What can hang from each mark:
k_235: k_630
k_271: k_162 k_251 k_752
k_752: k_545 k_794
k_698: k_841
k_961: k_162 k_997
k_541: k_545 k_899
k_630: k_235 k_332
k_855: k_87 k_162 k_754
k_597: k_754
k_841: k_698 k_794
k_251: k_271 k_393
k_997: k_961
k_592: k_698
k_794: k_541 k_630 k_841 k_906
k_906: k_698
k_156: k_597
k_845: k_841

Every row comes from one small tree of marks. The marks that hang from a mark follow it in brackets, in the order of their numbers. Every link used is in the known rows. Which tree was each row made from?
In the rows, 128 means zero.
Known rows:
k_630{k_235 k_332}: [174 135 132 181 142 121 158 162 117 144 162 128 102  91 174  84  98 137
 138 106 114 116 125 116 120 215 113 144 116 124 140  53 114 186 163 141
  85 113 129 137 174]
k_271{k_162 k_251{k_393} k_752{k_545 k_794{k_841}}}: [166 130 137  97 188 135 213  96 144 152 104 110 125 173  41 194  81 128
 140 170 113 107 144  50  98 174 131 163 106 150 134 235  92 133 162  90
 145  66 191 121 196]
k_271{k_251{k_393} k_752{k_794{k_630 k_841}}}: [148 150 144 120 155 145 178  85  97 160 121 113 129 167  27 175  95 114
 117 152 100 113 140  86 104 175 135 160 108 153 158 168  82 107 152  92
 150 129 175 134 188]
k_794{k_541 k_841}: [154 174 140 118 144 140 166 102 117 173 135 133 121  90  89 130  97 104
  81 127 115 150 133 117 123 181 161 160  85 135 133 125 142 158 140 143
 128  95 107 146 152]
k_961{k_997}: [122 171 142 119 168 133 154 128 129 122 135 126  94  74 137 120  96 114
  85 121 126 129 124 103 146 192 123 142 145 153 107 122 114 136 187 116
 108 112  71 125 167]
k_794{k_541}: [139 172 144 126 163 136 158  85 129 165 139 139 121  89 110 118 111 119
  91 129 130 137 117 120 122 183 137 136 127 148 119 124 128 138 149 136
 115 104  97 150 148]
k_855{k_87}: [157 168 155 131 153 132 162  98 162 153 146 127  99  85 136 124 105 122
  98 123 110 126  84 120 100 195  92 144 153 146 112 104 111 150 172 116
  94  96  99 135 157]
k_592{k_698{k_841{k_794{k_541{k_545} k_630}}}}: [131  77 169 132 146 138 121  87 152 143 143 120 121 123  86  75 130 196
 102 109 107 168 105 101 123 170 129  88  90 146 172 167  98 139 134 161
 152 150 136 128 118]
k_698{k_841{k_794}}: [134 149 144 125 168 156 151 140 147 139 133 131 101  87 126  77 114 168
 126 110 115 138  86 114 111 196 103  78 126 156 166 100  90 160 171 130
 118 125  78 110 140]
k_961{k_162 k_997}: [124 175 148 125 156 124 157 132  97 114 111 123  88  69 140 110  74 110
  77 106 128 127 135  93 131 215 127 145 130 157 117 137 122 131 197 117
 107  97  80 119 154]
k_855{k_87 k_162 k_754}: [150 161 181 145 130 126 163 100 178 163 159 123  80  96 132 129  78 136
  91 125 122 129  64 120  62 180  71 148 146 130  94  94  93 163 166 118
  57  96 138 135 129]
k_156{k_597{k_754}}: [151 148 127  86 174 134 114 103 146 142 154 130 105 100 158  91 125 145
 108 114 131 148 105 104 123 178  90 112 135 173 155  86 115 167 178 113
  88 151 104 129 132]
k_794{k_541{k_899} k_630{k_235} k_841{k_698} k_906}: [127 139 171 149 106  99 114 111  71 169 143 135 149 124  45 148 109  76
 105  95  65 133 208 157 131 168 174 115  66 123 145 125 179 174 112 164
 127 166 152 139 169]
k_841{k_794}: [140 157 141 120 160 133 155 127 145 140 132 134  94 104 131  96 121 126
 123 115 112 133  89 115 105 194 119 109 132 157 165 101 101 155 179 136
 115 106  90 127 149]
k_855{k_754}: [142 166 152 126 150 157 149 105 155 160 148 127  89  89 143 114  77 133
 118 116 133 134 100 104  97 179 101 139 146 149 119  90  83 165 168 128
  84 119 109 139 148]
k_794{k_541{k_899} k_630{k_332} k_841{k_698}}: [140 151 172 156 104 113 161 115  93 173 161 128 125 127  94 143  96 101
  85 117 102 146 162 140 126 162 169 121  70 104 120 135 185 176 136 157
 143 132 133 158 179]
k_698{k_841{k_794{k_541 k_630 k_906}}}: [105 130 167 136 143 135 108 103  80 162 134 139 133 116  61  82 129 149
 115 115  81 148 155 139 118 175 145  90  88 153 181 135 127 133 122 133
 138 183 119 118 152]
k_997{k_961{k_162}}: [153 184 155 128 179 135 155 140 124 137 109 125 109  64 150  95  88 130
  99 109 137 133 122  92 107 193 101 107 100 157 122 139 116 146 207 114
 112  85  90 136 111]
k_841{k_698 k_794{k_541{k_545} k_630 k_906}}: [107  82 184 132 125  98  94  76 108 146 126 136 126 136  60 117 157  93
 104 111  90 152 161 144 121 176 152 118 104 153 197 154 161 140 125 162
 142 154 135 141 144]
k_156{k_597}: [147 157 139 110 178 135 137 111 144 140 152 146 110  79 138 105 111 151
  94 117 123 123  93 108 110 170  97 124 124 159 145  80 115 145 162 114
 109 127 104 127 146]
k_752{k_545 k_794{k_541 k_841{k_698}}}: [152 150 144 104 161 110 184  61 140 171 113 142 149 107  61 170  87 103
 107 109 126 130 142 139 133 187 157 131 100 123 154 190 157 172 152 131
 148 107 111 143 188]
k_794{k_630{k_332} k_841{k_698} k_906}: [151 119 181 154 102 115 133 147  65 151 135 134 107 122  95 119  98  82
  88 106  88 149 178 148 129 184 160 160  77 110 184 120 170 179 133 136
 141 172 121 139 205]
k_855{k_87 k_162}: [155 158 175 146 145 113 172 114 165 149 145 134  92  89 119 123 108 128
  71 128 118 125  66 129  86 181  83 140 143 139  99 108 114 147 166 115
  84  87 111 136 138]
k_235{k_630}: [157 159 146 126 164 168 142 109 143 144 143 158 115  90 124  72  92 131
 122 119 120 134  89 113 119 170 107 129 139 141 114 105 100 147 174 135
 120 106  78 154 186]
k_752{k_545 k_794{k_541 k_630 k_841{k_698} k_906}}: [131 125 169 114 140  99 141  61  85 175 111 147 162 131  21 169  99  91
 106 104  91 135 194 159 135 164 174 138  83 125 172 207 169 160 122 123
 165 172 144 139 206]
k_251{k_271{k_162 k_752} k_393}: [158 185 162 143 201 137 206 130 163  95 133 136  99 133 102 177 109  93
 120 165 139 102 127  48  81 181 105 174 119 191 137 205  67  75 160 107
  98  59 147 129 160]
k_251{k_271{k_162 k_752{k_545}} k_393}: [168 162 159 145 223 129 215 127 177  89 123 133  99 130 100 195  93 111
 143 163 134  96 148  44  82 180 107 174 124 193 127 243  66  96 157  93
 113  57 144 128 182]
k_251{k_271{k_752{k_545 k_794{k_630}}} k_393}: [155 167 154 153 216 123 198  95 146 104 128 142 132 142  67 203 104 118
 151 135 126  87 146  86  97 169 111 149 136 195 148 226  47  81 158  69
 141 124 162 134 209]
k_251{k_271{k_752}}: [161 187 144 143 196 146 195 128 151 126 128 143 101 107 111 135 115 101
 102 127 141 117 101  80  90 184 109 147 128 171 131 144  77 119 169 100
 112  90 109 136 154]
k_841{k_794{k_541 k_630}}: [122 148 155 137 142 119 135  84 109 160 141 142 120 119  91  96 118 120
 117 118 102 137 130 132 105 181 140 113  96 148 164 131 128 135 144 154
 130 141 114 140 148]
k_841{k_794{k_541 k_906{k_698}}}: [110 139 148 128 160 119 119 102 112 148 129 118 129 110  86 113 145 113
 108 112 120 154 143 127  88 174 158 143 133 151 188 120 145 162 135 127
 116 120 123 129 147]
k_251{k_271 k_393}: [162 206 154 153 186 150 193 121 162  96 144 134 108  77 129 169 104 101
 110 135 130 103 120  92 105 188 115 152 148 204 152 134  59  89 162 105
  96  90  91 141 165]
k_841{k_698 k_794{k_541{k_545} k_630{k_332} k_906}}: [120  64 183 162 113  92 101 105  92 149 143 128 117 147  95 103 152 103
 114 112  98 154 161 144 123 185 155 128  94 133 199 139 176 156 127 158
 141 153 148 148 160]
k_845{k_841{k_698}}: [140 175 162 105 163 139 136 124 134 109 116 138 108  90 134 123  88 111
  74 105 105 128  97 102 112 202 108 118 131 130 154 118 102 147 170 133
 108 107  52 141 169]
k_794{k_541{k_899}}: [125 182 145 120 164 138 162  96 136 175 155 130 126  99 110 135 125 132
  89 128 121 133 111 113 124 154 137  98 134 151  76 125 125 142 157 133
 121  96 113 151 142]
k_251{k_271{k_162 k_752{k_794{k_630}}} k_393}: [147 180 166 144 192 126 195  96 140 102 136 146 132 164  63 179 114 106
 132 157 135  96 139  68  83 153 102 160 103 187 147 225  63  56 160  98
 120 110 187 128 180]
k_251{k_271{k_162 k_752{k_794{k_630 k_906}}} k_393}: [134 167 176 141 186 123 169 103 108 109 129 144 138 177  40 183 133  92
 126 157 116 103 164  76  89 147 117 166 101 191 161 231  67  52 145  86
 124 133 204 120 190]

Which tree is each row?
[136 128 159 112 135 124 153  98 153 165 140 120 125  98  78 165 131 103
  71 124 112 158 133 114 134 155 155 119 103 140 109 148 166 173 142 160
 142  82 126 156 137] | k_794{k_541{k_545 k_899} k_841{k_698}}
[133  96 146 207 137 112 127 143 101 140 165 113 132 101 123  57 103 177
 157  95 116 136 164 131  80 201 129 117  84 117 194  71 143 196 121 155
  97 157 153 120 157] | k_906{k_698{k_841{k_794{k_541 k_630{k_235 k_332}}}}}
[120 159 148 116 154 134 139 120 103 169 142 101 139 100  62 156 135 111
  68 117 108 165 172 122 101 128 179 147 107 140 116 129 163 180 123 119
 135 113 141 136 159] | k_794{k_541{k_899} k_841 k_906{k_698}}
[148 153 158 121 165 153 179  95 151 131 128 116 109 121 109 146  88 126
 111 166 122 109 129  67 102 185 108 145 140 173 127 154  94 109 163 127
  95  83 124 138 160] | k_271{k_162 k_251{k_393}}
[116 118 170 161 116  84 100  91  84 150 132 151 137 131  66 103 121  77
 145  89  78 121 178 162 115 212 153 111  86 133 219 115 157 158 120 171
 108 172 132 132 159] | k_841{k_698 k_794{k_541 k_630{k_235} k_906}}
[149 151 173 130 125 124 149 113 109 143 123 143 110  96  84 129  81  84
  85 102 100 141 147 141 119 182 138 143  89 128 163 130 150 166 147 151
 136 149  90 142 178] | k_794{k_630 k_841{k_698}}
[160 196 151 152 201 147 197 130 151  99 135 132 100 111 102 182 116  91
 119 147 137 100 117  71  93 195 116 164 138 193 148 165  51  83 160  89
 104  75 116 137 163] | k_251{k_271{k_752} k_393}
[126 117 153 127 154 121 136  50 125 171 145 138 152 118  75 127 145 144
  94 124 124 140 127 124 125 143 122 130 119 160 122 152 127 118 147 134
 146 138 169 153 151] | k_752{k_794{k_541{k_545} k_630}}
[153 112 145 110 197 141 190 104 150 161 104 123 102 147  89 128  82 142
 125 157 121 118 127  52  86 179 104 137 130 142  98 201 114 159 167 112
 131  81 144 131 171] | k_271{k_162 k_251 k_752{k_545}}
[158 143 133  89 158 146 201  98 124 183 108 121 125 173  49 130  94 124
 100 154 122 129 110  61  93 165 120 147  82 128 131 176 120 148 172 116
 139  83 183 122 166] | k_271{k_162 k_251 k_752{k_794{k_841}}}
[117  92 162 139 149 136 117  99 133 148 143 127 122 106  86  82 136 174
 116 120 103 155 129 116 115 169 119  92  92 166 159 136 122 140 132 152
 141 143 131 132 122] | k_698{k_841{k_794{k_541{k_545} k_630}}}
[138 143 151 117 154 150 153  97 159 152 136 129 120 110 100  76 111 182
 106 111 123 155  82 103 124 199 136  80 106 134 175 150  89 149 152 148
 131 122  92 120 122] | k_592{k_698{k_841{k_794{k_541}}}}
[143  92 146 203 141 121 126 176 110 122 160 113 114  97 147  51 103 184
 162  86 109 131 149 125  77 199 103 113 101 129 199  52 123 205 143 142
  96 166 142 110 166] | k_906{k_698{k_841{k_794{k_630{k_235 k_332}}}}}
[126 110 177 122 142 144 112 128 111 137 129 125 114 130  81  64 121 178
 110  96  82 157 118 121 125 174 131  80 103 140 198 148  82 147 142 131
 148 196 113 104 154] | k_592{k_698{k_841{k_794{k_630 k_906}}}}
[ 89 160 181 106 127 110  91 104  79 132 128 130 136 156  66 129 131 106
  89 106  54 138 150 128 112 162 158  68  90 133 170 150 135 132 136 147
 138 157 111 135 164] | k_845{k_841{k_698 k_794{k_541{k_899} k_630 k_906}}}
[109 131 164 120 158 126  84 150  82 102 120 111 118 124  98  94 126 136
  94  96  71 152 147 113  70 160 133 133 109 149 204 107 106 153 140 118
 126 161 113 114 178] | k_845{k_841{k_794{k_630 k_906{k_698}}}}
[108 126 159 150 163 136 125 104 123 145 138 123 133  91  83  86 113 165
 116 110 128 149 142 129  78 168 128 108 110 149 179 126 135 163 126 137
 127 154 113 123 142] | k_906{k_698{k_841{k_794{k_541 k_630}}}}
[121 133 159 130 184 160 121 143 120 135 127 116 126  68 103 102 123 159
  92 110 129 151 141 117 101 164 114 128 153 156 150 106 118 173 137  96
 114 149  97 111 167] | k_794{k_906{k_698{k_841}}}
[126 156 155 124 144 116 151  77 142 152 125 147 116 110 101 119 115  89
 115 113 129 132 106 136 114 213 143 106 120 137 187 136 146 151 159 161
 112 103  75 143 140] | k_841{k_698 k_794{k_541}}
[150  95 154 149 153 109 148 139  79 152 134 109 141 125  82 139 108 141
 116 101 105 146 190 135 101 143 156 175  99 124 166 149 155 200 139  88
 160 172 181 125 235] | k_752{k_545 k_794{k_630{k_332} k_841 k_906{k_698}}}
[112 145 166 132 141 125 121 112  77 170 146 107 148 113  46 152 129 111
  69 117  94 164 197 134  98 114 177 151  91 140 118 137 171 170 109 124
 147 152 161 141 170] | k_794{k_541{k_899} k_630 k_841 k_906{k_698}}
[124 101 157 137 141 115 122  84 130 153 144 129 115 120  94 101 144 132
 113 122 101 153 130 119 110 166 135 125 101 165 158 136 131 136 140 161
 139 127 143 146 131] | k_841{k_794{k_541{k_545} k_630}}
[111 167 156 118 145 114 156  87 149 157 140 137 119 122 101 136 133 104
 112 113 120 131 101 132 118 183 145  66 131 140 147 134 145 157 163 158
 119  97  88 144 139] | k_841{k_698 k_794{k_541{k_899}}}
[128 108 149 177 159 127 114 150 130 118 142 119 123  85 113  66 104 171
 153  84 106 130 145 128  77 188 100 101 107 149 196  73 111 191 141 147
  99 169 126 105 150] | k_906{k_698{k_841{k_794{k_630{k_235}}}}}
[104 121 173 111 134 112 103  98 129 125 137 119 125 142  89 127 137 131
  90 107  74 144 124 107 108 156 132  69  95 143 147 151 128 138 147 166
 144 117 123 147 136] | k_845{k_841{k_698 k_794{k_541{k_545 k_899} k_630}}}
[111 158 166  99 139 119 107 102  95 129 113 136 125 131  84 115 123  92
  92 105  79 142 130 119 112 205 153 104 101 129 208 138 130 138 144 143
 120 117  76 130 158] | k_845{k_841{k_698 k_794{k_541 k_906}}}
[122 111 157 179 146 128 132 129 104 147 155 113 125 105 119  71 112 177
 126 111 131 152 142 124  82 177 133 118 100 128 180 107 147 178 130 135
 125 154 129 127 158] | k_906{k_698{k_841{k_794{k_541 k_630{k_332}}}}}
[124 139 173 133 139 112 135 106 131 132 126 149 103 116 108 105 109  97
 121  98 107 129 117 143 106 196 121 100 120 144 193 122 131 153 166 156
 123 152  80 134 161] | k_841{k_698 k_794{k_630}}
[138 119 158 167 138 141 143 158 107 143 154 129 101 112 140  55 104 178
 134 111 103 138 117 124 110 190 110  87  95 136 170  93 109 166 160 131
 130 163 109 119 168] | k_698{k_841{k_794{k_630{k_332}}}}
[125 116 147 107 161 128 126  67 117 178 136 130 152 120  71 133 165 129
  88 129 119 144 130 119 140 151 138 135 133 161 134 146 128 124 144 117
 137 122 165 143 152] | k_752{k_794{k_541{k_545} k_906}}
[100  97 160 129 178 151 110 119 137 152 146  95 145  84  80 132 165 177
  76 123 123 167 153 102 113 121 130 103 148 166  98 132 141 166 120 111
 132 124 149 131 132] | k_794{k_541{k_545 k_899} k_906{k_698{k_841}}}
[160  94 149 159 119 111 124 108 108 160 150 123 133  96  78 114 111 118
 109 111  80 148 183 120 121 174 149 168  51 142 143 108 149 168 114 170
 127 128 174 148 143] | k_794{k_541{k_545} k_630{k_235} k_841}
[148 136 153 114 161 157 155 133 169 131 133 125  99 106 125  68 111 191
 113 100 120 150  66  98 122 197 114  75 120 137 179 134  67 162 174 136
 128 131  83 108 131] | k_592{k_698{k_841{k_794}}}
[167 153 151 137 218 129 212 129 172 116 115 144 104 124 107 148  91 117
 124 144 137 109 132  55  77 168 107 152 110 169 110 221  93 130 164 106
 122  72 142 128 172] | k_251{k_271{k_162 k_752{k_545}}}
[ 87 134 173 142 164 144 108 108  90 160 148 114 155  98  63 122 135 167
  82 112 108 154 178 133 102 116 140  96 129 152 108 137 145 155 109 112
 137 180 140 127 158] | k_794{k_541{k_899} k_630 k_906{k_698{k_841}}}
[146 133 146 109 174 150 182 105 135 164 112 125 101 151  90 107  97 127
 101 159 129 122 108  57  85 178 101 138 124 136 108 165 112 143 169 124
 116  82 143 130 149] | k_271{k_162 k_251 k_752}
[130 173 149 107 137 137 146 115  91 186 144 120 132 111  62 153 129 105
  72 125  81 154 159 124 134 146 179 127  93 141 103 135 152 159 133 125
 141 114 137 137 159] | k_794{k_541{k_899} k_841 k_906}
[113 110 168 101 140 115  91 104 113 120 114 120 124 130  87 118 147 104
  86 112  78 155 129 104 116 193 148 112 105 144 203 144 129 140 138 150
 128 104 103 135 142] | k_845{k_841{k_698 k_794{k_541{k_545} k_906}}}
[113  95 168 130 139 124 106 111  98 162 147  94 145 113  48 156 156 126
  63 119  90 179 200 118 101 102 171 156  96 154 113 145 176 171 106 131
 157 140 190 146 154] | k_794{k_541{k_545 k_899} k_630 k_841 k_906{k_698}}
[126  72 164 158 120 105 106 118  79 158 155 119 116 146 101  86 160 133
 114 125  86 159 159 123 119 170 156 138  86 145 175 126 151 148 128 145
 144 149 171 142 158] | k_841{k_794{k_541{k_545} k_630{k_332} k_906}}
[103 102 154 116 155 142 113 121 132 165 147 110 129 118  77 109 172 174
 107 124  88 158 127 108 131 148 139  60 119 168 128 135 122 151 137 129
 144 120 145 120 121] | k_698{k_841{k_794{k_541{k_545 k_899} k_906}}}
[126 165 172 127 121 119 151  88 108 169 142 136 133 114  61 157  96  91
  76 112 101 145 158 143 125 151 164 111  84 125 119 152 173 159 135 159
 146 136 119 154 164] | k_794{k_541{k_899} k_630 k_841{k_698}}
